Known rows, with every way that one mark hangs from another
(Q138 (Q15 Q621 (Q650 Q163 Q265 Q760))): [  7   7  25   8  -6 -22  10   5  26   7  36  38  16 -55  -8 -11 -73  18
 -18   9 -22   0]
(Q586 Q551 (Q650 (Q163 Q971) Q265) Q690): [  5  -4   2   0 -11 -19 -17  -3 -18 -11  -5 -28  -7 -38  19 -15 -18  40
 -26   6  40  27]
(Q586 Q650): [  3 -11  -5 -11  -2   0  -9 -18  -6   2 -18  -3 -16   5   7 -13   0   1
   9  10  14  12]
(Q138 (Q15 Q621)): [ -1  -7  16   7  -6  -2  15  -2  14  16   7  19 -20 -15  -4  -2 -31  -2
  12   6 -22   4]
(Q621 Q15): [ -4   1  -3 -14  -7   5   8  17  13   8  18   2   6  -5 -11  -9 -16  16
   4  -8 -16   2]
(Q971 (Q760 (Q138 (Q15 Q650)))): [  4   6  11 -17  -1   6   7 -12  15  -7  -6  18 -15 -20   1  10 -64 -18
  17  -9  -6 -22]
(Q551 Q760): [ 17  -8  -9  -9 -10  -4   8 -16  15   1  -2   0   4 -11  15  -8  -6  11
  -5  -2   1  -7]
(Q15 Q650): [  6  -2   4 -12   5  -7   6   8  -2   2  12   9 -26  -1   7  -9  -6  -4
   0  11  -4  -3]
(Q551 (Q760 (Q138 (Q15 Q650)))): [  6 -15  20 -24  -9  -7   8 -19  27  -3 -22  10  -4 -36  18  -7 -60   3
   3  -6 -21 -18]
(Q586 Q650 Q690): [ 11  -5  -5  -3   0  11 -22 -17 -10 -12 -12  -5 -30  -2   7 -12 -14   4
  -1   4  34   6]
(Q971 (Q760 (Q138 (Q15 Q621 Q650)))): [  6   0  15 -12  -8   2  13 -12  25   4  19  34 -39 -22   7   4 -72 -21
  19  -2  -8 -19]
(Q615 (Q760 (Q138 Q15))): [-12 -11  26  -7   3  10 -11 -10   6  -9 -35   3  17 -54 -15  25 -57   0
   1  -5 -15 -15]
(Q615 (Q760 (Q138 (Q15 Q621 (Q650 Q265))))): [-17 -26  32 -15   4  -3  -3  -4  15  -4   7  20  -8 -55   2   8 -74  17
   3  23 -28 -16]
(Q760 (Q138 (Q15 Q621 (Q650 (Q163 Q971) Q265)))): [-23 -15  35   3 -12 -36   4  -3  24   5  22  16   5 -49   3 -10 -68  27
 -10   0 -33  -1]
(Q615 (Q760 Q138)): [-12 -10  14  -6   4   8 -16  -7   2 -14 -24  -1  12 -38  -4  16 -32  -1
  -9   1   5 -19]
(Q265 (Q650 Q760)): [ 17  -4   5   3 -16 -21  -3 -30  -2 -12   3  14  16 -24   1  22 -24 -14
   6   1  17   1]
(Q15 Q138 Q621 (Q650 (Q163 Q971) Q265 Q760)): [ -6  10  22   6  -5 -51   4  11  15   6  61  31 -12 -44   3 -27 -55  37
 -15  16   0  -1]
(Q971 (Q760 (Q138 (Q15 Q621 (Q650 Q163))))): [ 14  12  18  -1  -6   4  18  -7  34   6  22  42 -29 -38  -3  -1 -88 -25
  -1 -14 -13 -13]
(Q15 Q621 (Q650 (Q163 Q971) Q265 (Q760 Q138))): [-11  -2  30   9 -22 -48  -9  -6  28  -3  38  16  22 -56  11 -18 -58  27
 -33   5   3 -10]
(Q586 Q551 (Q650 Q163 Q760) Q690): [ 29  22   6   5  -8  -2 -15   1  -3 -12 -16  -4  -6 -53  14 -14 -44  -3
 -36  -3  61  23]
(Q650 Q163 Q265 Q760): [  1  13  10  13  -4 -11  -8  -3  14  -9  12   6  61 -41 -11  -4 -33  23
 -32  -9   1   2]
(Q163 (Q971 (Q760 (Q138 (Q15 Q621 (Q650 Q265)))))): [-13 -14  13 -11 -18 -24   8 -19  17  -2  33  13 -15 -27  11   4 -61  20
  17   8 -10 -19]
(Q971 Q760): [ 15  12 -17  -3  -3  12   9  -8   1  -5  12   7  -7   7  -4  10 -10  -8
  10  -7  18 -10]
(Q586 (Q551 Q760) (Q650 Q163 Q265) Q690): [ 28  -4  -6 -13  -9   2  -6 -18   5 -14 -13 -14  -3 -41  31 -26 -37  32
 -31  -2  38  21]

Rows
[  5  -2  19   6  -3 -29  16  14  -1   9   8  12  -6 -40 -15   0 -36  12
  -9   0 -23   5]	(Q138 (Q15 (Q650 (Q163 Q971))))
[ 15 -13   2  15 -16 -36   6 -22  -6  -2   9   8   6 -24  -6  20 -14   4
   0  -8   1  10]	(Q265 (Q650 (Q163 Q971)))
[ -7   7  28   3 -10 -24  -9  -7  36  -6  30  27  21 -49  10 -18 -71  10
 -32   1  -2 -10]	(Q15 Q621 (Q650 Q163 Q265 (Q760 Q138)))
[ 15   0  20   5   2  -9  21  14  21  18  25  40 -34 -34  -9 -10 -56  -9
  -6   4 -30   7]	(Q138 (Q15 Q621 (Q650 Q163)))
[ -6   1  -5  -1 -18 -12  -5 -20   6  -8   0  -9   8 -10   6  12 -20   3
   4 -15  23 -20]	(Q163 (Q971 (Q760 Q138)))
[  4 -11  37  22 -35 -47   0 -38  26   1   7  24  21 -71  -2  22 -84  -8
  -1 -17  -3   0]	(Q265 (Q650 (Q163 Q971) (Q760 (Q138 (Q15 Q621)))))
[ -5 -15  21   8  -8 -35  15   6  12  12  38  19  -7 -39  -5 -10 -45  34
  -4  13 -35   8]	(Q138 (Q15 Q621 (Q650 (Q163 Q971) Q265)))
[  7  13   0  -4  -3 -30  18   5   9   7  70  37 -41 -18   0 -19 -48  27
   6  12  -1  -5]	(Q15 Q138 Q621 (Q650 (Q163 (Q971 Q760)) Q265))
[-18  -5  31 -11   7  -5  -4  -3  21  -8  -7  14  29 -45  -4  -6 -73  13
 -13 -11 -38  -3]	(Q760 (Q138 (Q15 (Q650 Q163 Q265))))
[ -3   8  22  -8  -8 -18 -15  -6  15 -10  -2   9  10 -34  14  -6 -44  -9
 -15   0  13 -18]	(Q15 (Q650 (Q760 Q138)))
[-13   7  30   0 -12  -4 -14 -16  23  -8 -24   4  40 -48  -2   9 -62  -5
  -4 -16  -2 -12]	(Q650 (Q760 (Q138 Q15)))
[ 23   9   2  -2  -2   8 -11   3  -8  -7 -18  -7 -31 -30  15 -15 -32  -3
 -24  -2  44  30]	(Q586 Q551 (Q650 Q163) Q690)
[ -1  -1  35   0  -2  -8   8   1  33  11  11  36 -20 -45  -1 -10 -79 -13
  -8  -8 -31  -1]	(Q760 (Q138 (Q15 Q621 (Q650 Q163))))
[  0  -5  34  15 -28 -43  -6 -36  13  -9 -21  11  48 -73  -9  29 -77  -3
  -5 -25   0  -1]	(Q265 (Q650 (Q163 Q971) (Q760 (Q138 Q15))))
[ -3 -13  16 -14 -13  -1   2 -28  29  -3 -31   2  20 -36  12   1 -54   4
   1 -20 -17 -15]	(Q551 (Q760 (Q138 Q15)))
[ -7   9  19 -23 -11 -12  -7  12  28  -2  20  16  16 -39   3 -16 -61   5
 -12  -8  -3 -16]	(Q621 (Q15 (Q650 (Q760 Q138))))
[  4   5  17   4  -1 -38  15  20   9  17  51  35 -60 -22   4 -26 -37  13
  -2  13 -11   3]	(Q15 Q138 Q621 (Q650 (Q163 Q971)))
[  9  18  24   9  -9 -49  10  15  16  15  52  41 -35 -45   0 -25 -51  11
 -13  12   9   0]	(Q15 Q138 Q621 (Q650 (Q163 Q971) Q760))
[ 22 -13  -6  -9 -21 -23  -6 -18  -3 -13  -7 -28  -2 -48  33 -24 -22  48
 -31   3  42  20]	(Q586 (Q551 Q760) (Q650 (Q163 Q971) Q265) Q690)
[  5   1   4  15 -16 -24 -31 -22  -3 -19   7 -11  31 -50  -3 -13 -37  43
 -33   0  44   8]	(Q586 (Q650 (Q163 Q971) Q265 Q760) Q690)
[ 11  -2   5   6 -13 -25  26  -4  13  10  49  26 -14 -34 -10  -1 -54  26
   4   7 -15  -2]	(Q138 (Q15 Q621 (Q650 (Q163 (Q971 Q760)) Q265)))
[ 13 -11  15  15 -29 -26  14 -44  21   1  11  29  -9 -44  -7  30 -78 -15
  18 -23  -2  -4]	(Q265 (Q650 (Q163 (Q971 (Q760 (Q138 (Q15 Q621)))))))
[-25  -3  33   2 -16 -11 -11 -20  32  -4   2  13  39 -48   6   0 -70  14
  -4  -4 -13 -11]	(Q650 Q265 (Q760 (Q138 (Q15 Q621))))
[-19  11  32   7  -8  -8 -15 -17  29 -12 -18   9  76 -66 -11   4 -80  17
 -26 -27 -19  -5]	(Q650 Q163 Q265 (Q760 (Q138 Q15)))
[-16 -10  10 -18 -11 -18   0 -20   6 -11   8  -3  11 -29   4  11 -53  24
  14   1  -9 -22]	(Q163 (Q971 (Q760 (Q138 (Q15 (Q650 Q265))))))
[-24   3  19  -5 -11 -11 -26 -21  18 -20  -6  -7  58 -32   9   0 -38  19
 -18  -8   7 -14]	(Q650 Q265 (Q760 Q138))
